Each row was made from one walk, in order. Every step used is in the known rows, and no mark comes twice. Write each row's walk.
Known rows:
T/R/S/W/E/F: [ -1 -15  43  25  19 -36  13 -44  19   0   2   7  28 -31  -1  20  -7 -34
 -11  42  17 -11 -31 -19  -1 -10  23 -11  -6   9   5  19]
F/E/W: [-12  -8  44  49  27  -2   7 -23 -20  -4 -28   7 -35 -28   2  -2   5  -4
 -40  43 -52 -24  52 -13  19 -18 -37  10 -34  -7   2   6]
S/W/E: [-13 -33  32  16 -10 -25  -8 -56  33  11  12  -3   7 -30   4  31  39 -23
 -63  46 -28 -21 -50  -9  39  -9  -3   7 -16  42  22 -25]
S/W: [-42 -25  28  28 -24 -24   3 -23  22 -16  -5   2 -15 -30 -19   0  19  -6
 -45  11 -54  -2 -15 -14  23 -23 -25  -9 -25  32  16 -30]
N/W: [-42   6  -7 -10  33 -20  38 -20  23   6 -24  -8 -30 -22  -6   0 -11  -5
  -3  27 -16 -23  48 -12  18  10 -39  -2 -36  -7 -20 -11]
T/R: [-20 -10 -20  -3  32  -8  29   9   9   4 -39 -44   1 -12 -26 -18  -1 -11
   1  33 -24  -7  32  17   0 -16  -8   3  -7  25  45  25]
V/T/W/S: [ 26 -19  13  37  41 -19 -17 -42  17 -30   7 -18  27 -17  -6 -16  -7  28
   7  17  -6   6  18   6 -10 -22 -30 -16 -22 -30  27  13]
G/R/T/W/S: [ 42 -16   6  49  29 -36 -26 -44  19 -28  -7   6  37 -27 -11   4  12   7
  -1  -7 -11 -16   9  -1   1 -32 -60 -11  -7 -25  31  10]
R/V: [  4 -35  22  29  19 -29  30 -44  16 -13 -15   7  31  -8   2  36 -18  -3
  -1  -5 -39 -36  40  29  11  -8 -30 -23   7  -5  21 -16]
N/W/T: [ -6   7  -5  -2  -9 -23  41 -15  40 -23 -20 -26 -42 -19  -1 -22 -30 -16
 -38  49  23 -19  -8 -33  17  10  -3   7 -61   8 -33 -17]
D/W/T/R/V/B: [-35   7  25  18  -6 -28  50 -65  37 -31  14 -42  21 -11 -27 -21 -35  -7
 -25  42  -2 -30  44  18   9 -15 -13 -13 -16  -6  19  13]
T/W: [ -9   9  19   9  29   6  -3 -29  19 -22 -39 -49  15  17 -31 -16   4  33
  -1  13 -42 -30  48  21  14  -4 -27 -24 -43  -9  45 -25]
N/W/S: [ -2 -24 -18  27  49 -54  16 -33   8  -2   7  18   0 -50   8  10 -25 -11
  -1  15   8   5  19 -16   6  -5 -50  -4  -9 -16  -3  18]
T/W/E/F/K: [ -5 -23  42  13  -6 -41  16 -45  31   6  13 -53  20  26 -14  24   3   2
   9  31  22 -12   1  12 -13 -25  31  -1 -17 -27  17 -19]
S/W/T: [ -5 -13  18  24 -49 -24  16 -19  38 -38  -8 -20 -33 -25 -11 -22  -8 -19
 -67  36  -3  -3 -50 -34  22 -12   7   3 -50  35  -8 -29]
N/F: [-53  26 -11  -9  14 -19 -12 -17   3 -18   7  21   7 -12  10 -22 -18  12
 -13  31 -45 -24  10  15 -40 -33  -3 -12  -3   1   0   5]
S/W/T/R/V: [  2 -34  16  19  14 -28  53 -19  33 -24 -17  -8  16 -31 -24   7 -12 -37
 -17  26 -27 -37  18  25  39 -18 -17  -4   1  12  41  -9]
V/B: [-44  11  13  27 -25 -29   9 -66  27 -22   3 -40  11  -6 -19 -24 -27  37
 -30  30   2  -1  26 -13 -30 -19  -3 -28 -40  -6  -9  19]
G/R/V/T/W: [ 19  14  46  10  28  14  -6 -45  43 -43 -13 -44  24  16 -34 -23  22  36
   8  20 -48 -43  53  29  21 -25 -27 -16 -40 -27  41 -14]
R/T: [ 11 -24  15  31 -33  -3  -6 -27  29 -17 -42  15   8   1  19  15  24   7
  -7  -4 -12 -22   0  -9 -38 -25 -26 -10 -21 -11 -38 -17]
G/R/D/W/T: [ -3  14  23   7 -22 -14  26 -32  37 -16  17 -34 -33   6   1 -31  -4 -33
 -37  27  13 -44 -26  -5  18  -1 -14  30 -22  43  -3 -22]
V/T/R/S/W/E: [-14 -40  36  -5   4  -4  -6 -47  38  18  28 -19   7 -33   8   2  42 -33
 -45  46  -3 -32 -34   4  46 -23  22  15 -24  27  16  -3]
V/T/R/D/W: [-53   1  35  -9  27  16  38 -26  23  13  25 -38 -20  16   0 -30  17 -30
  16  22 -16 -46  31  38   1  -5 -29  36  14  35  14 -17]
W/E/F/K: [ -7 -32  34  16 -14 -49  18 -44  25  13  19 -41  13  20  -2  31  -2  -4
   5  30  29  -2 -11   4 -23 -26  36   0 -10 -19   4 -13]
E/W: [ -4   5  32  45   5   8  -9  -5 -20   3 -43  -3 -16 -13  -4 -20   8  -4
 -41  21 -34 -15  42   9   3 -24 -30 -13 -40  -9  13  11]
W/T/R: [ -2  -4 -22  -4  10  -9  38  13  24 -14 -38 -53 -14 -15 -26 -36 -15 -23
 -21  52   4  -8   2  -1   6 -13  12  13 -26  31  32  19]
D/W/E/F/K: [-13 -20  43   7  -9 -39  26 -47  19  15  29 -49   8  29   3  30   0 -15
   6  28  20 -10  -1  14 -12 -19  25   9  -3 -14  10 -19]
F/E: [-23 -29  18  20  34 -29  25 -47   7 -14  -1  -6 -28 -21  11  31 -13  20
 -12  42 -55 -21  28 -33  10   0 -23  21 -11  17 -10 -11]
D/W: [-32  22  25 -16  17  11  23 -32 -12   2   7 -39 -16  30  18   0  -2 -15
 -10   7 -48 -27  40  22  18  13 -44  15  -2  30  20 -19]
G/R/T/W/E/F: [ 38  16  47  35  17 -31 -10 -61  31 -18 -21   7  45  -6  -6  32   8  -5
  -4  39   6 -27 -22 -21 -16  -9  -4 -17 -12  -8   7  11]
R/D: [-44 -44  17  40  -1 -30  13 -34  43  15   0   4  -3 -13  -7  -9   5   3
   9   2  15 -37  -7  11 -34 -17  -8  -1  -1  23 -14 -22]

Which walk is each row?
[-32   8  38  36  33  -4  -3 -21 -21 -10 -13  27 -29 -33   6 -14   2  -4
 -39  54 -62 -34  51  -5   7 -29 -34  11 -23 -12  -2   8]	N/F/E/W
[ -4 -19   1  -9  24  10  18   4   2  14 -13 -49  -8 -16   2 -53 -15 -34
  -8   9  36 -42  37  22  26 -24  26   5 -42  -6   8  37]	E/W/T/R/S
[ 21   6  23  35 -28  -3   8  -7   9 -25 -35 -22 -32 -11   0 -37 -16 -16
 -62  45  12 -13 -10 -19   8 -12   3  -2 -63   6 -11   0]	E/W/T
[ 31  -5  32  12  10  -5 -26 -63  45   1 -15 -19  32  -4  -5  25  55  -3
 -35  37 -20 -57 -15   7  32 -13 -22   3 -26   7  31 -20]	G/R/T/W/E
[ 18  -3  34  32  18 -40   5 -53  13  -4 -11   7  33  -9  13  37 -21  -7
  -7  45  18  -3 -29 -24 -30   4  18 -20  -7   4  -7  17]	W/E/F
[ -7 -24  22  13 -41 -19  13 -17  33 -28   6 -25 -28 -25  -1 -33 -12 -25
 -56  22  17 -18 -40 -25  31 -16  20   2 -57  23 -16 -18]	R/S/W/T
[  7  -4   1  -3  16 -17 -17 -33   3  16  13 -30   8  -8   3 -16   6  -7
  -6 -34  -1 -51  29  11  29 -31  -7  -2 -25   3  10  38]	G/R/S
[  3   4  -4  10  11   2  31  23  12 -11 -47 -45 -20 -21 -28 -48  -6 -34
 -34  57   0 -13  15   5  16 -22   3  10 -36  19  34  26]	E/W/T/R
[-14   1  26   5 -22  -8  34 -29  32 -16  13 -35 -34  10  11 -29 -16 -30
 -31  31  20 -37 -23  -1   7   9  -5  25 -24  36 -13 -32]	R/D/W/T
[  2 -16  49  30   9 -39   3 -55  18  -1   8  14  29 -26   9  28  -9 -24
 -16  34  18 -11 -36 -25  -5  -7  21 -17 -11   6  -8  10]	R/S/W/E/F
[-36 -40   0  25   4 -25  37 -10  55   9  -9 -17 -11 -25 -27 -37   2 -24
   3  32  36 -39 -16  12 -20 -21   8  16  -5  35   4  -7]	W/T/R/D
[ -7 -25  -8 -19  23   2  23  -1  10  13  -6 -55  -4 -12   4 -45 -21 -27
   1   6  38 -38  28  18  24 -18  31   5 -36   2   5  31]	W/T/R/S
[  0  12  36   3  19  29 -12 -31  35 -37 -23 -57   9  26 -24 -38  15  47
   8  31 -35 -21  45  18  -3 -16  -9 -17 -57 -23  22 -16]	V/T/W
[ 16  -2  31  38 -13 -10  17 -17   9 -29 -25 -15 -45 -22   4 -24 -18 -14
 -62  61  -4 -20  -4 -35  19  -9  -2  16 -57   7 -18  -5]	F/E/W/T
[ -4   2  51  26  22 -31  19 -62  18   6  12   8  25  -1  18  31 -11 -28
   3  42  20 -25 -25  -8 -22  11   5  -1   9  17  -6   2]	R/D/W/E/F
[ -3 -34   8  15  39 -23  48 -21  18  -7 -24  -9  32 -18 -19  21 -12 -21
  10  13 -38 -38  51  43  21 -15 -26 -13  16   1  48   3]	T/R/V
[ 21 -16  46   4  28   6 -11 -69  46  -6   4 -33  33   4   1  14  34  10
 -21  56 -18 -45   1  23  31  -5   2  -4 -30  -2  31 -21]	R/V/T/W/E
[ 18 -34  18  69  45 -42  -7 -36 -21  -8   4  28  -4 -52  13  10 -14  -9
 -25  25 -19   4  22 -16   6 -24 -49   4  -5 -17  13  28]	F/E/W/S
[  0  -4   0  12  23  -3  37  13  12 -13 -40 -40 -30 -30 -24 -37  -8 -32
 -32  69  -9 -19  18  -7  23 -20  -1  23 -31  20  28  24]	F/E/W/T/R
[-17 -42  46  14 -18 -47  17 -48  28  16  34 -39  12   9  -2  24   4 -17
   0  18  33 -12 -12   6  -3 -35  40   1 -12 -23   2 -14]	R/S/W/E/F/K
[-14   9  -3   3  26  -4  32  16  10 -17 -29 -26 -28 -34 -22 -46 -11 -34
 -33  77 -15 -24  18   0  14 -27   2  26 -25  17  25  25]	N/F/E/W/T/R
[ 19 -22   1  40  46 -35 -12 -39   5 -21  -4 -12  30 -22 -11  -2 -14  15
   2   4 -12   0  19   8   1 -14 -42 -19 -12 -18  42   6]	T/W/S
[  8   1  47   9  28  21   3 -41  38 -43 -18 -45  25  21 -23 -22  10  39
  14  24 -40 -35  58  33  10 -17 -16 -22 -42 -33  30 -23]	R/V/T/W
[-10  -4  -4 -10  25  15  20   6  25 -11 -23 -52  -6  -3 -20 -41   8   4
  10  50 -17   2  27  13 -17 -30   9   9 -23  10  22  33]	V/T/R
[-15 -11  -7   1  -3 -12  37  13  31 -19 -28 -43 -21 -31 -35 -37  -1 -35
 -36  53 -10  -6 -13  -7  26 -21   5  14 -30  39  35   6]	S/W/T/R
[-17 -36  42  21 -22 -50  18 -46  31   9  26 -36   8   8 -10  30   8 -12
  -6  30  19  -1 -20   0 -10 -33  31   2 -10 -13   8 -22]	S/W/E/F/K
[-44 -35  28   1  -2   0   9 -11  24  -4  14 -24 -13 -34 -15 -36  22 -24
 -20   7 -21 -19   7   7  35 -40   5   3 -32  14  11   1]	V/T/R/S/W
[ -7 -27   7  -7  35   5  26  -4   1  11  -6 -44 -18 -23   4 -43 -17 -33
  -7  22  24 -47  41  11  35 -22  21  16 -38  -6   2  34]	F/E/W/T/R/S
[-48 -37  21   4   2  -9  12 -10  16   5   6 -19 -10 -39 -17 -25  18 -31
 -24   0 -25 -23   9   9  44 -33  -4   0 -23  21  22  -2]	T/R/S/W
[-23 -19  13  44  -4 -43  -4 -41  48  14  11   8  -2 -21 -26 -10  29  -4
  -5  -7   0 -53 -14   5 -14 -36 -30   9   5  36   8  -2]	G/R/D
[ 10 -32  25  26  35 -23  57 -22  20 -21 -23  -5   8 -31 -16   9 -17 -35
 -15  41 -31 -46  45  23  40 -15 -21   7   0   0  35   1]	F/E/W/T/R/V
[-14 -26   2 -24  35  20  10  -7  11  14   5 -55   2  -4   7 -48  -6  -7
  23   5  22 -31  47  28   5 -28  30   2 -31 -13   0  42]	V/T/R/S
[-15 -14  -1 -31  30  11  29  -3   3  15   4 -61  -8  -2  10 -46 -19 -37
   2   5  29 -45  35  28  32 -11  20  13 -27   7   9  26]	D/W/T/R/S
[-33 -36  12  37   4 -17  33  -3  47  11 -16 -12 -17 -30 -29 -46   8 -31
  -8  37  33 -43  -7  14 -15 -27   3  16 -12  26   5  -4]	E/W/T/R/D
[-58  -3  26  -6  30   6  43 -24  15  21  17 -32 -16  12  -4 -19  13 -37
  11  15 -20 -51  33  41  10   0 -39  32  19  42  26 -20]	T/R/D/W
[-36  -8  28  38 -14 -41  27 -79  33 -28  10 -21  33 -14 -19  -1 -33  25
 -22  21  -8 -21  42   9 -12 -20 -15 -35 -20 -19   2   9]	R/V/B
[-10 -31  13  37  37 -39  10 -47   1   6  40   8   8 -21  19   4 -12 -24
   6  -3   4 -14   3  15  -6  -8 -52  14  27  12  16   2]	R/D/W/S
[-14 -29   6  29  46 -35  18 -37   2   9  34   0  10 -26  10  -4  -9 -34
  10   6   5 -15   9  21  -2 -11 -50  20  31  17  30  11]	T/R/D/W/S
